Every row comes from one small tree of marks. Brackets hold a mark, then the marks that hang from it, in the order of their numbers. Every link used is in the known rows. Which tree was each row made from?
Known rows:
(K697 (K793 K34 K143 K807) K959): .22,.10,-.04,-.54,-.14,.51,-.42,.15,.04,-.23,.44,.25,-.22,.39,-.37,-.07,.04,-.14,.64,.51,-.11,-.38,-.17
(K379 K34 (K793 K807 K959)): -.48,-.01,-.10,.59,-.23,.01,.08,-.22,.29,.12,-.29,.22,-.04,-.22,-.16,-.08,-.12,.12,-.17,-.19,-.22,.11,-.22
(K34 (K379 (K793 K697))): -.31,.25,-.20,.52,-.08,-.04,.18,-.10,-.04,.14,.06,-.13,.05,-.15,-.12,.08,-.11,-.05,-.18,.18,-.22,.09,.23
(K143 (K807 (K793 K34 K697 K959))): .29,-.22,.41,.23,.47,-.06,.03,.25,-.13,.11,-.08,.12,-.22,-.34,.50,.20,.26,-.06,.19,-.09,.39,.37,.34
(K793 K34 K143 (K959 K697)): .20,-.08,.25,-.43,-.12,-.28,-.15,.08,.11,.07,-.20,.14,.37,-.04,.06,-.23,.17,.04,.19,-.48,.09,-.15,-.01
(K34 (K379 K793)): -.38,.21,-.31,.42,-.10,-.12,.11,-.30,-.20,.01,.19,-.34,.00,-.04,-.14,-.12,-.04,-.03,-.27,.11,-.35,.01,.14
(K379 K34 (K793 K143 K697 K807)): -.39,-.02,-.16,.24,-.26,.20,.13,.09,.52,.06,-.42,.07,.14,-.04,-.40,.22,-.40,.16,-.24,.10,-.11,-.01,-.17
(K34 (K379 (K793 K807))): -.43,.10,-.32,.44,-.06,.02,.07,-.20,-.09,-.09,.18,-.28,-.07,.04,-.22,.03,-.27,.01,-.21,.14,-.37,.09,.13
(K959 (K697 K793)): -.03,.36,-.33,-.03,-.26,.00,.17,-.31,-.14,.20,.43,.64,-.05,-.36,.09,.00,.37,.02,-.04,.54,-.15,-.19,-.23
(K379 K793): -.29,.26,-.35,.33,-.11,.06,.21,-.25,-.09,.10,.25,-.01,.04,.10,.01,-.19,.16,.04,-.33,.16,-.28,-.05,-.20
(K793 K34 K143 K697 K959): .40,-.16,.43,-.28,.02,-.11,-.12,.29,.15,.00,-.26,.13,.27,.00,-.04,.01,.07,-.03,.31,-.46,.32,.10,-.03
(K697 K793): .09,.22,-.23,-.08,-.13,.12,.13,-.38,-.36,-.02,.61,.33,-.25,-.14,-.05,-.01,.39,-.07,.00,.51,-.11,-.04,-.39
(K697 (K793 K959)): .18,.14,.06,.00,-.12,.05,.00,-.45,-.30,.02,.39,.51,-.18,-.26,.15,-.10,.45,-.08,.17,.19,.00,.03,-.43
(K379 (K793 K34)): -.19,.20,-.26,.17,-.02,.01,.28,.01,.07,-.01,.27,-.15,.07,.28,-.21,-.30,.11,.09,-.12,-.01,-.33,-.03,.08
(K379 (K793 K143 K697 K959)): .01,.06,.11,.10,-.18,.08,.01,-.12,.26,.07,-.28,.20,.28,.01,.20,-.10,-.03,.00,-.04,-.19,.13,-.06,-.25
(K697 K793 K959): .03,.43,-.28,-.03,-.18,.37,-.25,-.25,-.35,.15,.64,.51,-.31,-.01,-.07,-.06,.49,-.22,.31,.77,-.14,-.33,-.37
(K143 (K807 (K793 K34 (K959 K697)))): .17,-.19,.26,.14,.35,-.22,.03,.11,-.16,.18,-.06,.14,-.17,-.36,.57,-.01,.32,.03,.09,-.12,.20,.16,.36
(K379 (K793 K34 K143 K807)): -.11,-.04,-.15,-.18,-.05,.17,.03,.14,.27,-.30,.08,-.28,.15,.55,-.33,-.19,-.31,.13,.01,-.07,-.26,-.11,.02
(K34 (K379 (K793 (K143 K807) K697))): -.18,.09,-.18,.17,.01,-.03,.08,.01,.05,.00,-.21,-.45,-.09,.07,.00,.15,-.36,-.05,-.25,.15,-.06,-.09,.30
(K143 (K807 (K793 K34))): .11,-.20,.06,.04,.45,-.08,.13,.11,-.37,.04,.23,-.23,-.36,-.09,.26,.07,.28,.00,-.08,.10,.13,.21,.31

Which tree is each row?
-.31,.11,-.21,.01,-.16,-.11,.00,-.25,-.15,-.09,.06,-.55,.12,.12,-.17,-.17,-.18,.00,-.25,-.03,-.29,-.18,.08
(K34 (K379 (K793 K143)))
.13,-.03,-.08,-.15,.13,.05,.05,.19,-.12,.12,-.15,-.07,-.12,.07,.14,.32,-.11,-.04,-.28,.21,.31,-.06,-.10
(K793 (K143 K807) K697)
.07,.20,-.25,-.39,-.16,.02,.02,-.21,-.06,.10,.17,.30,-.19,-.11,.21,.06,.13,.03,-.12,.51,.00,-.37,-.15
(K959 (K697 (K793 (K143 K807))))
.27,-.06,.05,-.32,.25,-.01,.04,.51,.05,-.01,-.11,-.23,-.10,.25,-.07,.22,-.18,.01,-.03,.04,.28,.00,.18
(K793 K34 (K143 K807) K697)
.17,-.11,-.08,-.48,.23,-.12,-.02,.25,-.16,-.11,.01,-.51,-.19,.41,-.10,-.06,-.09,.04,-.14,-.07,.08,-.10,.11
(K793 K34 (K143 K807))
.23,-.34,.45,-.24,.26,-.10,-.06,.19,-.15,-.10,.01,-.31,.22,-.23,-.01,.17,.08,-.08,.28,-.11,.17,.23,.40
(K807 (K793 (K34 K379) K143 K697))
.04,-.27,.08,-.38,.07,-.09,-.21,.26,-.11,-.35,.09,-.55,.06,.28,-.51,.06,-.38,-.01,.13,-.19,-.13,.07,.24
(K793 (K34 K379) K143 K807)
-.21,.00,-.11,.19,-.10,.11,-.05,.01,.16,-.13,-.13,-.23,.13,.06,-.20,.22,-.47,-.03,-.10,.11,-.14,.03,.16
(K34 (K379 (K793 K143 K697 K807)))
.12,-.28,.37,-.17,-.03,-.20,-.21,-.30,-.21,.10,-.11,.31,.35,-.48,.58,-.09,.42,-.02,.06,-.27,.23,.02,-.18
(K807 (K793 K143 (K959 K697)))
.33,-.22,.22,-.41,.21,-.20,-.16,.17,-.08,-.07,-.21,-.34,-.13,.26,.10,-.14,-.03,.01,.08,-.43,.23,-.04,.07
(K793 K34 (K143 K807) K959)
-.30,.15,-.07,.46,-.12,-.19,.00,-.33,-.16,.04,.00,-.16,.02,-.18,.05,-.20,.02,-.03,-.11,-.20,-.23,.07,.10
(K34 (K379 (K793 K959)))
-.48,.25,-.30,.61,-.27,.05,.36,-.04,.31,.32,-.23,.21,.06,-.30,-.26,.12,.01,.12,-.33,.17,-.18,.05,-.08
(K379 K34 (K793 K697))
.18,-.25,.25,-.34,-.07,-.14,-.25,.22,.25,-.09,-.24,.25,.28,.05,-.03,-.06,-.14,.06,.29,-.43,.07,-.02,.02
(K793 K34 K143 K807 (K959 K697))
.01,.05,.03,.14,.02,.09,.01,.00,.24,.09,-.41,.04,-.01,.08,.38,.01,-.18,.00,-.14,-.09,.23,-.06,-.09
(K379 (K793 (K143 K807) K697 K959))
.13,-.23,.00,-.47,.07,.05,-.11,.25,-.01,-.29,.15,-.24,.09,.40,-.38,.07,-.20,.06,.05,-.14,-.04,.06,-.07
(K793 K34 K143 K807)
.29,.09,.18,-.16,-.05,.02,.02,-.16,-.12,-.10,.38,.34,-.18,-.11,-.04,-.22,.41,-.06,.41,.01,-.02,.05,-.16
(K697 (K793 K34 K959))
.22,-.12,.15,-.38,.09,-.30,-.13,.25,.09,.09,-.33,.00,.02,.06,.22,-.13,-.01,.03,.06,-.38,.22,-.20,.19
(K793 K34 (K143 K807) (K959 K697))
.09,-.09,.06,.31,.39,.06,.12,.05,-.33,.21,.09,.08,-.26,-.33,.47,.35,.25,-.08,-.20,.37,.31,.29,.12
(K143 (K807 (K793 K697)))
.16,-.07,.18,-.27,.03,-.14,-.01,.36,-.01,-.10,-.07,-.36,.20,.05,-.40,.14,-.17,-.07,.15,-.16,.07,.05,.33
(K793 (K34 K379) K143 K697)
.35,-.30,.44,-.24,.09,.07,-.18,.42,.26,-.15,-.28,.22,.21,.12,-.13,.17,-.25,-.02,.37,-.41,.28,.22,-.02
(K793 K34 K143 K697 K807 K959)
.19,-.18,.27,.38,.36,-.03,.01,.00,-.28,.24,-.11,.26,-.25,-.45,.66,.28,.28,-.10,-.02,.05,.43,.36,.08
(K143 (K807 (K793 K697 K959)))
.19,.06,-.10,-.17,.05,.23,.09,.00,-.07,-.23,.60,.27,-.28,.09,-.34,.04,.08,-.02,.30,.41,-.17,.08,-.08
(K697 (K793 K34 K807))
-.04,-.07,.12,.15,-.14,.26,-.06,.00,.39,-.11,-.30,.29,.23,.10,.15,.07,-.32,.01,.07,-.14,.09,.06,-.25
(K379 (K793 K143 K697 K807 K959))
-.35,-.01,-.04,.14,-.34,-.15,-.01,-.30,.27,.12,-.47,-.05,.15,-.12,-.10,-.27,-.02,.12,-.23,-.35,-.11,-.16,-.30
(K379 K34 (K793 K143 K959))
-.10,.05,.01,-.02,-.19,-.01,-.07,-.33,.06,-.03,-.16,-.04,.25,.16,.18,-.34,.05,.00,-.12,-.28,-.05,-.15,-.32
(K379 (K793 K143 K959))
-.06,.06,-.19,-.22,.10,.01,.10,.16,.19,-.14,-.03,-.54,-.10,.51,-.06,-.23,-.18,.11,-.19,-.01,-.12,-.23,.14
(K379 (K793 K34 (K143 K807)))
-.20,.05,.04,.62,-.08,.06,-.01,-.06,.14,.03,-.15,.10,.05,-.21,-.03,.13,-.29,-.04,.04,-.07,-.12,.24,.20
(K34 (K379 (K793 K697 K807 K959)))
